Every row comes from one small tree of marks. The marks that hang from a mark follow it in brackets, in alphabetical order. Every link used is in the known rows. Which tree was each row made from?
Known rows:
pireb[tede[fomu kigud[vanida]]]: [-2.84,2.80,1.07,3.30,0.65,0.89,-1.84,-0.85,1.49,-0.63,-0.77,0.45,-1.67,-0.83,-1.89,-1.48,-2.64,-1.68]
tede[fomu]: [-0.58,1.54,0.34,-0.95,0.50,0.75,2.04,0.36,1.03,-1.48,-0.51,-1.45,-1.87,-2.42,-0.36,-4.60,-1.59,-1.05]
nafef[tede[kigud zanup]]: [-0.71,2.75,0.45,2.83,0.25,-0.27,1.18,-0.34,3.34,0.30,-0.25,0.50,-1.73,-1.89,-0.56,5.82,0.31,0.09]
nafef[tede[kigud]]: [-1.73,2.29,-0.20,2.40,-0.28,0.26,1.37,0.42,3.57,-0.57,0.52,-0.97,-1.57,-2.06,-1.20,2.01,0.18,-0.44]
zanup[tede[kigud]]: [-3.04,1.05,-0.12,1.49,0.22,0.51,1.63,1.49,1.42,0.34,-0.41,-2.02,-1.94,-0.03,-0.96,-1.49,-0.08,-0.60]
kigud[tede[zanup] vanida]: [-5.37,2.77,-1.93,5.53,1.60,-1.76,2.27,-1.84,4.24,-0.20,-0.72,0.79,-1.31,-2.13,0.12,5.72,-1.93,-0.82]
zanup[tede[kigud[vanida]]]: [-5.45,1.66,-1.10,4.05,0.72,0.16,1.00,0.02,2.49,0.86,-0.62,-1.09,-1.61,0.27,-0.29,1.30,-0.72,-0.76]
nafef[tede]: [-0.16,1.66,-0.92,1.85,0.47,-0.59,3.52,0.52,3.31,-1.64,0.89,-2.22,-1.83,-3.05,0.25,1.21,-0.17,-0.71]
pireb[sekase tede[fomu kigud]]: [0.20,2.55,3.11,1.47,0.39,1.26,-2.43,-0.59,0.77,-0.54,-0.29,0.56,-1.41,-0.43,-1.20,-2.14,-2.88,-0.74]
fomu[tede vanida]: [1.38,2.31,-2.30,1.78,1.46,-0.60,5.67,3.03,3.88,-1.38,1.19,-6.34,-2.70,-2.36,-2.23,-0.88,-2.35,1.52]
tede[kigud[vanida]]: [-5.74,2.48,-1.00,2.62,0.47,0.46,-0.05,-0.29,3.56,0.91,-0.36,-0.44,-1.34,-1.37,-1.85,-0.38,-1.90,-0.27]
nafef[tede[fomu[vanida] kigud zanup]]: [2.24,3.48,0.26,3.52,-0.13,0.63,2.16,-0.32,3.00,-1.05,-0.53,-0.23,-2.10,-1.53,-0.15,6.92,-0.01,0.21]
kigud[tede vanida]: [-6.32,2.35,-2.53,5.14,1.11,-1.24,2.45,-1.04,4.51,-1.12,0.00,-0.77,-1.11,-2.27,-0.60,1.96,-2.01,-1.28]
sekase[pireb[tede]]: [-0.93,1.35,-0.01,-0.57,0.92,0.13,-0.18,1.59,-0.41,-1.12,0.94,-2.33,-2.95,-2.39,-1.88,-3.21,-1.71,-1.51]
sekase[pireb[tede[kigud[vanida]]]]: [-4.71,2.56,-0.45,2.41,0.72,0.78,-2.86,0.09,0.98,0.50,0.36,-0.16,-2.31,-1.25,-2.45,0.60,-2.00,-1.42]
tede[fomu[vanida] kigud zanup]: [0.61,3.09,0.54,1.21,0.12,1.10,1.29,0.25,1.87,-0.07,-1.17,-0.68,-2.22,-1.11,-1.56,1.28,-1.27,0.62]
pireb[sekase tede[zanup]]: [1.40,2.14,2.38,1.74,1.87,-1.14,-0.04,-0.30,1.56,0.22,0.06,-0.58,-2.04,-1.18,0.01,0.87,-3.06,0.13]
tede[fomu[vanida] zanup]: [1.95,2.50,0.04,0.68,0.87,0.12,3.25,0.45,1.63,-1.17,-0.82,-1.96,-2.52,-2.10,-0.07,0.64,-1.61,0.35]
kigud[tede[fomu]]: [-2.62,2.03,-0.69,2.13,0.35,-0.07,2.54,-0.60,2.19,-2.50,-0.58,-0.44,-1.37,-2.44,-0.39,-1.36,-1.52,-1.80]
tede[fomu kigud[vanida] zanup]: [-3.57,3.13,0.50,2.56,0.82,0.72,-0.79,-2.02,2.02,1.03,-1.83,2.19,-1.42,-1.09,-0.45,3.06,-1.76,-0.47]

Which tree is each row?
[2.31,3.11,1.92,2.31,0.54,0.65,-0.24,0.60,1.03,-0.87,-0.89,-1.02,-2.63,-0.68,-2.17,0.87,-1.99,0.09]
pireb[tede[fomu[vanida] kigud zanup]]
[-4.00,3.06,-1.15,5.10,1.44,-0.89,1.76,-2.76,3.03,-1.05,-1.54,1.83,-1.24,-1.94,0.89,5.25,-1.99,-1.64]
kigud[tede[fomu zanup] vanida]
[1.27,3.02,-0.41,3.08,-0.57,1.17,2.29,0.46,3.10,-2.08,0.25,-1.73,-1.92,-1.83,-0.83,3.17,-0.03,-0.30]
nafef[tede[fomu[vanida] kigud]]
[-1.36,2.40,1.32,0.38,0.72,0.52,-2.51,0.64,-0.24,0.80,-0.18,0.37,-2.86,-1.30,-2.50,1.53,-1.30,-0.64]
sekase[pireb[tede[kigud zanup]]]
[2.40,2.71,-1.60,2.13,1.97,-1.13,5.47,2.27,3.75,-0.48,0.40,-4.84,-2.86,-2.22,-1.57,2.76,-2.19,2.07]
fomu[tede[zanup] vanida]
[-1.01,2.28,1.51,-0.62,-0.03,1.93,-2.82,0.52,-1.34,-0.97,-0.18,0.07,-2.54,-1.45,-2.43,-2.82,-1.50,-1.98]
sekase[pireb[tede[fomu kigud]]]
[0.09,2.95,-0.97,3.65,0.75,-0.65,3.77,-0.46,2.84,-2.19,-0.84,-0.98,-1.98,-2.04,-0.20,3.65,-1.53,-0.37]
kigud[tede[fomu[vanida] zanup]]
[0.45,1.56,0.76,-1.02,0.68,0.97,-0.76,0.70,-1.62,-1.99,0.22,-1.12,-2.85,-2.30,-1.09,-3.40,-1.79,-2.32]
sekase[pireb[tede[fomu]]]
[-3.46,2.95,1.34,4.30,1.13,0.06,-2.61,-1.14,3.20,0.87,0.28,0.22,-1.16,-0.17,-1.37,0.95,-3.43,-0.24]
pireb[sekase tede[kigud[vanida]]]
[-2.21,3.21,2.13,3.98,0.96,0.89,-2.97,-1.99,1.90,0.04,-0.48,1.36,-1.09,-0.08,-0.65,0.68,-3.45,-1.08]
pireb[sekase tede[fomu kigud[vanida]]]
[-1.09,2.60,1.54,0.08,0.30,0.98,-0.08,-0.63,1.14,0.48,-1.65,1.34,-1.78,-1.43,-1.17,0.22,-1.15,-0.20]
tede[fomu kigud zanup]
[2.61,2.45,3.28,1.34,1.72,-0.30,-0.64,-1.17,0.38,-0.69,-0.68,0.64,-1.95,-1.06,0.79,0.57,-3.05,-0.57]
pireb[sekase tede[fomu zanup]]
[-2.31,1.96,0.58,-0.02,0.15,1.03,-2.17,1.47,-0.09,-0.05,0.58,-0.99,-2.67,-1.52,-3.16,-2.46,-1.37,-1.18]
sekase[pireb[tede[kigud]]]
[-0.40,2.61,-0.08,0.83,-0.40,1.65,1.36,1.09,2.12,-1.03,-0.48,-2.13,-2.02,-1.36,-2.08,-2.13,-1.36,0.25]
tede[fomu[vanida] kigud]
[-4.13,1.88,-0.36,3.55,0.50,1.06,0.60,-0.88,1.19,-0.04,-1.36,0.08,-1.54,0.29,0.38,0.88,-0.77,-1.59]
zanup[tede[fomu kigud[vanida]]]
[-3.11,3.32,-0.72,5.37,0.86,-0.53,0.67,-1.76,4.49,0.85,-0.44,1.40,-1.41,-1.66,0.08,8.67,-0.36,-0.19]
nafef[tede[kigud[vanida] zanup]]
[-0.35,2.56,0.52,1.95,-0.46,1.15,0.90,-0.49,2.31,-1.47,-0.23,0.32,-1.47,-2.07,-0.48,1.98,0.16,-1.26]
nafef[tede[fomu kigud]]
[-4.87,2.91,-0.28,3.01,1.06,-0.05,-0.31,-1.06,3.29,1.86,-1.08,0.95,-1.53,-1.21,-1.15,3.68,-1.71,0.29]
tede[kigud[vanida] zanup]
[3.33,2.52,1.56,2.04,0.97,0.35,0.99,0.39,1.41,-2.17,0.53,-2.73,-2.16,-1.01,-0.26,-1.55,-3.39,-0.24]
pireb[sekase tede[fomu[vanida]]]
